What can hang from each mark:
defas: nade sibus
ketepu: nugim
nade: defas
tivut: fazota
fazota: sesi
sibus: defas ketepu kobuli serog tivut
serog: nade sibus
kobuli: sibus
nugim: ketepu
nava: ketepu

Every row comes from one small tree of marks. Brackets hold a mark, then the marks that hang from it, in alphabetical order. Every link used is in the known rows. Which tree was each row made from?
Known rows:
[nade [defas [sibus ketepu kobuli [tivut [fazota sesi]]]]]: [ 0.09 -0.01  0.25 -0.33 -0.09 -0.14  0.13  0.10  0.15 -0.31  0.19  0.18
  0.16  0.05  0.29  0.07  0.06 -0.17 -0.13 -0.05 -0.57]
[defas nade sibus]: [ 0.09 -0.09  0.42 -0.48 -0.11  0.18  0.50  0.16 -0.07 -0.21 -0.05  0.07
 -0.04 -0.02  0.36  0.09  0.04  0.13 -0.07  0.08 -0.40]
[kobuli [sibus ketepu serog [tivut fazota]]]: [ 0.22 -0.06  0.12 -0.32  0.05  0.07  0.07  0.05 -0.04 -0.15 -0.10  0.07
  0.07  0.22  0.15  0.04  0.01  0.21  0.09 -0.17 -0.38]
[nade [defas [sibus [ketepu nugim] serog [tivut fazota]]]]: [ 0.09 -0.06  0.25 -0.27  0.06 -0.15  0.39 -0.04  0.12 -0.45 -0.01  0.07
  0.11  0.20  0.24  0.23  0.12  0.05  0.06  0.06 -0.38]
[kobuli [sibus ketepu tivut]]: [ 0.24 -0.16  0.10 -0.49 -0.15  0.16  0.16  0.00 -0.14 -0.15 -0.08  0.13
  0.22  0.08  0.24 -0.03  0.02  0.17  0.08 -0.17 -0.20]
[kobuli sibus]: [ 0.27 -0.24  0.16 -0.52 -0.15  0.43  0.27  0.02 -0.03 -0.03 -0.04  0.05
  0.19 -0.01  0.14  0.00  0.02  0.13  0.05 -0.04 -0.15]
[defas [sibus ketepu kobuli serog tivut]]: [ 0.24 -0.02  0.19 -0.37  0.05 -0.16  0.32  0.04 -0.11 -0.36  0.10  0.05
 -0.04  0.03  0.54 -0.01  0.24  0.16 -0.07 -0.15 -0.41]
[kobuli [sibus serog tivut]]: [ 0.29  0.05  0.10 -0.42  0.08  0.11  0.20 -0.02 -0.05 -0.12 -0.14 -0.06
  0.02  0.22  0.21  0.06  0.06  0.23  0.18 -0.20 -0.21]
[nade [defas [sibus kobuli serog [tivut fazota]]]]: [ 0.15  0.12  0.27 -0.32  0.12 -0.11  0.15  0.09  0.22 -0.28  0.06 -0.04
 -0.05  0.10  0.31  0.20  0.21 -0.02 -0.02 -0.11 -0.58]
[sibus defas [ketepu nugim] kobuli [serog nade] tivut]: [ 0.30  0.15  0.18 -0.14  0.36 -0.51  0.37 -0.01 -0.11 -0.73  0.06 -0.15
  0.03  0.28  0.38  0.09  0.34  0.28  0.05 -0.05 -0.15]
[nugim ketepu]: [ 0.14 -0.24  0.18 -0.50  0.03  0.32  0.39 -0.10  0.15 -0.17 -0.13  0.11
  0.30 -0.04  0.25 -0.01  0.00  0.19  0.11  0.19  0.24]
[defas nade [sibus ketepu]]: [ 0.12 -0.25  0.41 -0.44 -0.17  0.11  0.55  0.17 -0.19 -0.33  0.07  0.16
  0.03 -0.03  0.41  0.06  0.04  0.12 -0.11  0.12 -0.47]
[serog sibus]: [ 0.26 -0.20  0.23 -0.54 -0.14  0.49  0.39 -0.03 -0.10 -0.21 -0.10  0.06
  0.17 -0.14  0.22  0.10  0.05 -0.04 -0.07  0.11 -0.16]
[sibus kobuli [serog nade] [tivut [fazota sesi]]]: [ 0.14  0.40  0.22 -0.22  0.31 -0.25 -0.04  0.17  0.13 -0.30 -0.04 -0.08
 -0.04  0.24  0.20 -0.05 -0.02  0.06  0.01 -0.17 -0.31]
[defas [sibus ketepu kobuli]]: [ 0.22 -0.31  0.24 -0.47 -0.17  0.16  0.39  0.07 -0.08 -0.28  0.18  0.15
  0.13 -0.19  0.48 -0.07  0.21  0.04 -0.20  0.01 -0.34]
[nade [defas [sibus ketepu]]]: [ 0.19 -0.41  0.32 -0.45 -0.18  0.24  0.48  0.00 -0.02 -0.39  0.23  0.09
  0.18 -0.05  0.28  0.15  0.10 -0.09 -0.03  0.18 -0.45]
[defas sibus]: [ 0.15 -0.23  0.27 -0.50 -0.13  0.39  0.42  0.00  0.00 -0.16 -0.05  0.08
  0.08 -0.12  0.29  0.00  0.05  0.08 -0.03  0.08 -0.24]
[nade [defas [sibus ketepu kobuli serog [tivut fazota]]]]: [ 0.17 -0.03  0.27 -0.29  0.07 -0.17  0.19  0.09  0.12 -0.39  0.17  0.03
  0.01  0.09  0.36  0.17  0.22 -0.03 -0.07 -0.07 -0.65]
[defas [sibus ketepu serog]]: [ 0.24 -0.35  0.27 -0.37 -0.02  0.20  0.55 -0.02 -0.15 -0.38  0.13  0.05
  0.01  0.00  0.37  0.03  0.09  0.14 -0.02  0.12 -0.37]
[serog [nade defas] [sibus [ketepu nugim] tivut]]: [ 0.28 -0.07  0.31 -0.41 -0.13 -0.14  0.50 -0.08 -0.12 -0.66 -0.09  0.06
  0.28  0.15  0.27  0.29  0.08 -0.20 -0.05  0.07 -0.21]
[nava [ketepu nugim]]: [ 0.12 -0.25  0.17 -0.41  0.03  0.22  0.53 -0.09  0.18 -0.27 -0.22  0.13
  0.37 -0.10  0.13  0.08  0.13  0.25  0.15  0.30  0.43]
[serog [nade defas] [sibus ketepu kobuli [tivut fazota]]]: [ 0.29  0.03  0.36 -0.37 -0.09 -0.12  0.10  0.13  0.01 -0.52  0.03  0.08
  0.16  0.04  0.30  0.23  0.14 -0.29 -0.22 -0.10 -0.60]
[tivut [fazota sesi]]: [-0.01 -0.04  0.19 -0.36  0.05  0.40  0.06  0.09  0.15 -0.04 -0.07  0.13
  0.20  0.00 -0.04 -0.10 -0.19  0.04  0.04  0.14 -0.14]

Which tree is each row?
[ 0.26  0.04  0.19 -0.29  0.03  0.01  0.04  0.06 -0.04 -0.36 -0.05  0.11
  0.08 -0.04  0.29  0.11  0.26  0.01 -0.19 -0.10 -0.51]	[serog [sibus defas ketepu kobuli [tivut fazota]]]
[ 0.21 -0.19  0.30 -0.48 -0.11  0.16  0.37  0.07  0.13 -0.29  0.21  0.00
  0.12 -0.11  0.35  0.14  0.22 -0.10 -0.10  0.05 -0.43]	[nade [defas [sibus kobuli]]]
[ 0.13  0.02  0.36 -0.35  0.05 -0.22  0.48  0.13 -0.22 -0.41 -0.02  0.05
 -0.14  0.20  0.48  0.12  0.08  0.23  0.02 -0.04 -0.53]	[defas nade [sibus ketepu serog tivut]]
[ 0.25  0.10  0.22 -0.27  0.22 -0.49  0.39  0.02 -0.03 -0.69  0.12 -0.11
  0.16  0.26  0.40  0.14  0.26  0.08  0.04 -0.05 -0.14]	[sibus [ketepu nugim] kobuli [serog [nade defas]] tivut]
[ 0.31  0.05  0.23 -0.43 -0.11 -0.20  0.40 -0.01 -0.15 -0.56 -0.12  0.10
  0.22  0.02  0.45  0.08  0.19 -0.06 -0.21 -0.09 -0.08]	[serog nade [sibus [ketepu nugim] kobuli tivut]]
[ 0.26  0.10  0.31 -0.21  0.36 -0.13  0.37  0.19 -0.07 -0.43  0.20 -0.24
 -0.17  0.14  0.35  0.15  0.33  0.30  0.01  0.04 -0.45]	[sibus [defas nade] kobuli serog]
[ 0.15  0.19  0.26 -0.29  0.08  0.00  0.00  0.18  0.04 -0.10 -0.23  0.03
 -0.04  0.25  0.08  0.16  0.06  0.26  0.08 -0.18 -0.52]	[kobuli [sibus [defas nade] [tivut fazota]]]
[ 0.28 -0.10  0.29 -0.36 -0.01  0.17  0.35  0.12 -0.09 -0.19  0.00 -0.04
  0.01  0.14  0.14  0.15  0.11  0.22  0.05 -0.01 -0.42]	[kobuli [sibus [defas nade]]]
[ 0.19  0.02  0.19 -0.24  0.01  0.08  0.13 -0.02 -0.09 -0.37 -0.08  0.16
  0.12  0.10  0.11  0.10 -0.01 -0.05 -0.07  0.03 -0.45]	[serog [sibus defas ketepu [tivut [fazota sesi]]]]
[ 0.46 -0.12  0.26 -0.27  0.14  0.11  0.41  0.01 -0.09 -0.38  0.07 -0.20
 -0.07  0.25  0.11  0.17  0.11  0.18  0.10 -0.02 -0.40]	[kobuli [sibus defas [serog nade]]]
[ 0.28 -0.14  0.42 -0.45 -0.09  0.06  0.41  0.11  0.08 -0.43  0.18 -0.06
  0.08 -0.02  0.33  0.16  0.15 -0.17 -0.12  0.04 -0.46]	[serog [nade [defas [sibus kobuli]]]]
[ 0.15  0.02  0.32 -0.23  0.23 -0.13  0.12  0.10  0.01 -0.52  0.01 -0.06
  0.05  0.29  0.14  0.18  0.00  0.03  0.14  0.02 -0.50]	[sibus ketepu [serog [nade defas]] [tivut fazota]]
[ 0.23  0.08  0.26 -0.16  0.18 -0.19  0.15  0.15 -0.11 -0.31 -0.04 -0.01
 -0.11  0.36  0.16  0.19  0.10  0.31  0.09 -0.14 -0.66]	[kobuli [sibus [defas nade] ketepu serog [tivut fazota]]]
[ 0.41 -0.23  0.33 -0.47 -0.17  0.13  0.41  0.08 -0.21 -0.50  0.12  0.06
  0.17 -0.13  0.41  0.06  0.15 -0.16 -0.29  0.02 -0.34]	[serog nade [sibus ketepu kobuli]]
[ 0.36  0.01  0.28 -0.46 -0.12 -0.07  0.25  0.08 -0.21 -0.49 -0.03  0.07
  0.13 -0.03  0.46  0.06  0.15 -0.12 -0.22 -0.13 -0.33]	[serog nade [sibus ketepu kobuli tivut]]
[ 0.16 -0.08  0.27 -0.24  0.12 -0.22  0.48  0.13 -0.11 -0.53  0.17  0.01
  0.16  0.04  0.37  0.08  0.35  0.30 -0.09  0.12 -0.17]	[sibus [defas nade] [ketepu nugim] kobuli]
[ 0.33  0.02  0.30 -0.41 -0.12 -0.29  0.42 -0.01 -0.07 -0.66  0.02  0.05
  0.27  0.08  0.41  0.24  0.23 -0.21 -0.18 -0.04 -0.24]	[serog [nade defas] [sibus [ketepu nugim] kobuli tivut]]
[ 0.33 -0.03  0.33 -0.35  0.22 -0.04  0.35  0.12  0.05 -0.49  0.27 -0.24
  0.02  0.11  0.30  0.15  0.21 -0.02  0.02  0.04 -0.35]	[sibus kobuli [serog [nade defas]]]
[ 0.10  0.07  0.27 -0.20  0.24 -0.29  0.27  0.02  0.06 -0.59 -0.09 -0.03
  0.15  0.34  0.13  0.20  0.04  0.09  0.14  0.07 -0.22]	[sibus [ketepu nugim] [serog [nade defas]] [tivut fazota]]
[ 0.08  0.22  0.28 -0.33  0.22 -0.04  0.18  0.12 -0.08 -0.32 -0.16 -0.08
 -0.04  0.18  0.22  0.13  0.12  0.31  0.19 -0.01 -0.33]	[sibus [defas nade] tivut]
[ 0.38  0.08  0.25 -0.28  0.01 -0.29  0.41 -0.03 -0.16 -0.68 -0.07  0.02
  0.15  0.08  0.39  0.17  0.29  0.00 -0.19 -0.06 -0.22]	[serog nade [sibus defas [ketepu nugim] kobuli tivut]]
[ 0.10  0.04  0.06 -0.42  0.03 -0.15  0.22  0.00 -0.03 -0.35 -0.07  0.13
  0.31 -0.01  0.41 -0.11  0.24  0.23 -0.01 -0.08  0.14]	[sibus [ketepu nugim] kobuli tivut]
[ 0.37 -0.26  0.22 -0.33 -0.03 -0.01  0.58 -0.03 -0.15 -0.44  0.04 -0.01
  0.17  0.22  0.21  0.09  0.06  0.17  0.03  0.03 -0.08]	[kobuli [sibus [ketepu nugim] [serog nade]]]
